What can hang from each mark:
N: V
B: L
M: U
Z: B C E V X
L: U
A: Z
E: Z
R: E
U: L

Every row comes from one small tree of marks. Brackets hold a mark, then the marks that hang from it, in alphabetical order. Every link used is in the known rows. Which tree was each row made from?
Known rows:
[A [Z B C E X]]: [-16.1   5.6  -3.9 -31.9   3.9  22.8 -14.6   2.9 -12.9 -32.0  44.6  -8.3
   2.6  29.4  48.1  12.3 -49.5 -12.7  -1.8]
[R [E [Z B V]]]: [-13.3   6.1 -22.8 -28.3 -27.1 -30.9  11.7  12.0  13.5  -0.9  13.1 -20.4
 -48.5 -29.8  -2.4  30.5 -37.5 -12.0   1.0]
[A [Z C E V X]]: [-37.3   8.6  -2.0  -2.2  22.3  42.6 -35.9  24.9 -44.6 -25.6  27.2   6.8
 -19.9  36.7  27.7   4.3 -27.5 -10.1   4.3]
[A [Z C]]: [-21.8 -34.0  29.7 -11.1  -2.6  28.1   0.9  63.1  18.7 -41.5  46.9 -34.1
 -15.8  31.9  46.3  32.2 -12.0 -39.2 -19.3]
[A [Z B C E V]]: [-16.3   0.2 -16.9   5.0   8.8  33.7  -8.7  34.7 -11.8 -31.9  15.3  -1.0
 -13.7  25.0  18.0  22.6 -22.1 -33.5 -12.6]
[N V]: [ -6.9 -26.8  29.9  12.7  -8.2   0.1 -11.0  66.7  -3.4 -24.2  36.0  -6.3
 -16.9  15.4  49.3  36.4  33.0 -48.2  -4.5]
[R [E [Z V]]]: [-25.5   0.2 -11.0 -24.1 -18.6 -25.3   1.8  22.9   4.2   5.3  11.0 -24.7
 -58.3 -27.3  -2.8  27.1 -27.1 -10.1   3.3]
[Z B C E X]: [  5.7  47.4 -20.8 -60.9   9.4  16.4 -17.2 -70.3 -44.3 -19.7  35.4  32.6
  30.4  19.0  38.5  -0.2 -29.2   9.6  -4.4]
[R [E [Z [B L] V]]]: [ -6.4   6.8 -22.9 -26.1 -33.4 -29.2  15.2  18.7  16.1   0.0  10.9 -18.5
 -38.6 -39.4 -12.6  26.1 -23.4  -4.5  -7.1]
[R [E [Z B C X]]]: [-12.6  18.2  -9.6 -66.7 -36.2 -22.7  18.5 -19.6   7.2  -9.6  37.0  -8.8
 -18.1 -13.6  19.6  18.2 -47.9   5.2   4.5]
[M [U L]]: [ 29.6 -57.1  -8.2   2.9 -14.7 -21.2   8.2  54.8  40.6 -16.4  61.5 -59.9
 -59.4 -37.5  26.7  44.8 -20.1 -37.7 -22.5]
[R [E [Z X]]]: [-26.1   3.0   2.5 -49.2 -21.1 -31.7  -2.4   1.0   3.4   4.8  31.3 -28.1
 -48.0 -25.6  18.6  19.3 -45.5   5.0  11.8]
[E [Z X]]: [-11.9 -15.6 -12.1 -35.8   6.4  -2.6   3.6   3.1  20.8  -2.2  19.5 -41.4
 -40.4 -23.5  27.1  34.0 -27.3 -11.5  24.7]
[Z [B L] C V]: [ 34.0  24.4 -34.2   2.5 -23.9  34.4  23.5  14.8   4.6 -45.8  17.7  27.4
  29.6   6.5 -16.4  18.8  47.9 -13.2 -46.4]
[A [Z B C]]: [ -5.9 -25.1   8.5 -16.1 -15.1  22.6  16.4  47.5  34.2 -48.2  51.2 -31.1
  -2.3  28.6  46.8  37.1 -24.1 -42.9 -23.5]
[B L]: [ 22.6 -26.7  11.1   3.0 -11.0   3.6  -6.8  55.0  24.4 -16.2  22.4 -36.5
 -10.6 -33.4   0.5  27.3  44.1  -5.4 -45.7]
[U L]: [ 12.5 -50.5   9.4  45.6 -16.6  -8.5  -8.4  45.8  23.8 -25.5  57.1 -46.5
 -61.5 -20.4  44.8  58.2  23.1 -40.1 -23.1]
[L U]: [  0.3  -6.9   5.7 -11.2  20.4 -22.2  18.5  29.3  34.4   9.3  30.7 -71.7
 -57.6   0.8  41.0  31.7 -23.1 -36.0 -11.4]
[E Z]: [ -7.6 -33.8  -7.3 -24.2   6.0  -4.6  17.5  27.6  36.8  -0.2   2.8 -54.0
 -45.2 -31.8  18.1  48.8 -12.5 -32.0  11.4]
[A [Z E]]: [-30.6 -36.6  14.5   3.5  20.8   9.0 -33.4  57.8   0.2 -10.7  22.6 -47.2
 -46.3   3.6  36.8  31.4 -31.3 -32.1  -7.1]

Which tree is each row?
[ 12.4  22.2 -15.3 -44.2   6.4  12.7   1.2 -34.1 -18.5 -14.2  12.5  13.6
  22.1   9.9  24.6  22.5  -5.8 -16.4 -24.7] => [Z B C E]
[  2.1  21.1 -43.6 -33.6  -5.2  21.4  26.2 -22.0   7.4 -23.9  13.2   4.7
  -7.4  -1.1   7.7  25.5 -16.9 -12.6  20.1] => [E [Z B C V X]]
[ -2.2 -26.2  -6.0   0.7  -2.4   6.6 -11.7  52.7  19.5 -18.1  19.4 -42.2
 -19.8 -11.8  21.9  29.2 -28.2 -22.4 -22.7] => [A [Z [B L] E]]
[ 27.3   3.6 -25.5 -14.0   1.9  -8.5 -14.8   1.2   1.7   1.7  -1.5 -16.6
  -0.9 -40.2   0.1  23.8   2.7  -3.9 -35.5] => [Z [B L] E]
[ 31.7  30.4 -19.5 -44.2  -0.3   9.7  25.3 -21.0  -2.7  -4.1   3.2  -0.1
  28.8  -5.0   5.2   7.8  -0.4  -1.5 -37.0] => [Z [B [L U]] C E]
[-14.7   9.8 -24.6 -27.4   8.0  27.6  12.1  -5.9  -6.4 -16.2  10.0   0.5
 -18.8   2.2   6.6  20.7  -5.6  -9.1  22.5] => [E [Z C V X]]
[  4.8 -25.5   6.5 -13.1 -26.3  24.2  20.8  57.1  38.0 -48.9  45.6 -28.1
   8.4  16.7  30.1  28.8  -7.6 -28.0 -34.2] => [A [Z [B L] C]]
[ 24.5  42.3 -44.9  -3.7   2.0  35.5  -0.9 -12.2 -37.8 -17.9 -14.7  41.3
  26.3  -2.9 -28.6   5.9  32.3  -0.8 -37.5] => [Z [B L] C E V]
[  3.9  22.5 -52.0  17.3  24.6   2.5 -32.1  -5.4 -29.7   0.9 -10.6   6.9
 -30.0 -17.5  -5.3  29.1  -3.9 -27.0 -11.5] => [Z B E V]
[  6.7  42.3 -42.9  -8.8  15.7  29.4  -9.1 -26.3 -44.0 -18.2  -7.3  40.7
  11.3  14.8  -5.1  15.8   8.0 -20.4 -19.1] => [Z B C E V]
[-12.2  -3.3  -9.9 -46.0 -31.3 -37.3  16.0   9.0  25.5  -0.2  23.0 -32.9
 -42.8 -32.9  12.3  33.5 -43.9 -11.6  -0.3] => [R [E [Z B]]]
[-15.7  -1.0 -32.5 -10.2  14.8   9.6  -3.4   8.4   2.8  -2.5   5.6 -22.7
 -49.2 -19.6   5.5  28.8 -14.6 -13.7  28.9] => [E [Z V X]]
[  3.1  -4.8 -31.4 -39.9  -5.7  -9.1  16.8 -13.6  34.4  -8.9  24.2 -37.5
 -27.7 -26.5  28.0  37.3 -39.2 -15.1  20.5] => [E [Z B X]]
[ 38.1   4.6  -6.9 -32.7 -32.8  18.0  33.2   6.2  29.6 -43.7  37.1   3.4
  41.4   0.7  12.5  25.1  31.2 -11.4 -51.2] => [Z [B L] C]
[ 21.7 -10.2 -21.2 -44.9 -24.7  10.7  51.0   8.2  46.7 -19.0   2.2 -24.1
   6.5 -24.4   2.3  37.0   2.6 -16.0 -10.4] => [E [Z [B L] C]]
[ 14.5  48.2 -59.6   5.3  13.2  11.5 -42.8 -26.5 -48.1  -3.9   4.2  25.8
  -4.2 -25.2 -16.7  -3.2  -3.7  21.7  -9.6] => [Z [B L] E V X]
[-12.3  16.1 -17.8 -41.5 -31.7 -15.9  22.9   4.1   5.8  -8.9  15.8  -4.2
 -28.4 -14.3  -0.6  24.5 -29.1  -9.6  -1.7] => [R [E [Z B C V]]]
[-14.7  27.3 -13.5  -1.2  34.3  39.8 -29.6  -3.5 -64.4  -8.0 -12.4  32.6
  -7.9  20.0  -7.0  10.7  26.0 -14.9 -14.2] => [Z C E V]
[-16.0  32.5   8.2 -52.2  26.7  26.9 -38.8 -47.1 -64.4 -10.5  29.8  25.7
  12.4  24.6  37.6  -5.6 -12.4  14.5  -0.1] => [Z C E X]
[ 17.0   1.4 -34.8 -39.3 -11.7 -12.1  36.4  -4.8  46.6  -0.7  16.9 -46.6
 -21.8 -36.9  13.6  27.7 -33.8  -3.2  12.7] => [E [Z [B [L U]] X]]
[-17.1 -12.1 -24.1  22.3  15.9  14.0 -25.2  47.0  -2.5 -18.2  11.9 -25.3
 -40.6   3.8  18.2  32.2 -32.0 -39.0  -6.7] => [A [Z B E V]]
[ 15.2  -5.0 -33.1 -39.0 -15.2  -7.1  23.3  -3.2  39.1  -9.3  17.8 -34.4
 -14.4 -39.2   9.7  30.7 -23.0  -1.3   9.3] => [E [Z [B L] X]]
[ 24.2  48.4 -21.5 -55.3  -4.0  22.3 -10.7 -56.8 -37.5 -20.3  28.2  34.4
  48.7   2.8  14.8  -8.0  -7.0  28.8 -22.2] => [Z [B L] C E X]
[  8.2   2.4 -39.9 -23.0  -6.9  17.8  39.7   4.2  24.6 -20.1  -2.3  -7.6
 -11.6  -8.6  -1.3  39.8  -0.8 -32.3   5.6] => [E [Z B C V]]
[ 17.0  -2.1 -50.2  -4.2  -6.4  -3.6  40.4  26.0  45.2   0.7 -12.6 -41.4
 -35.9 -40.2 -17.8  38.5  -6.5 -24.9   1.9] => [E [Z [B [L U]] V]]
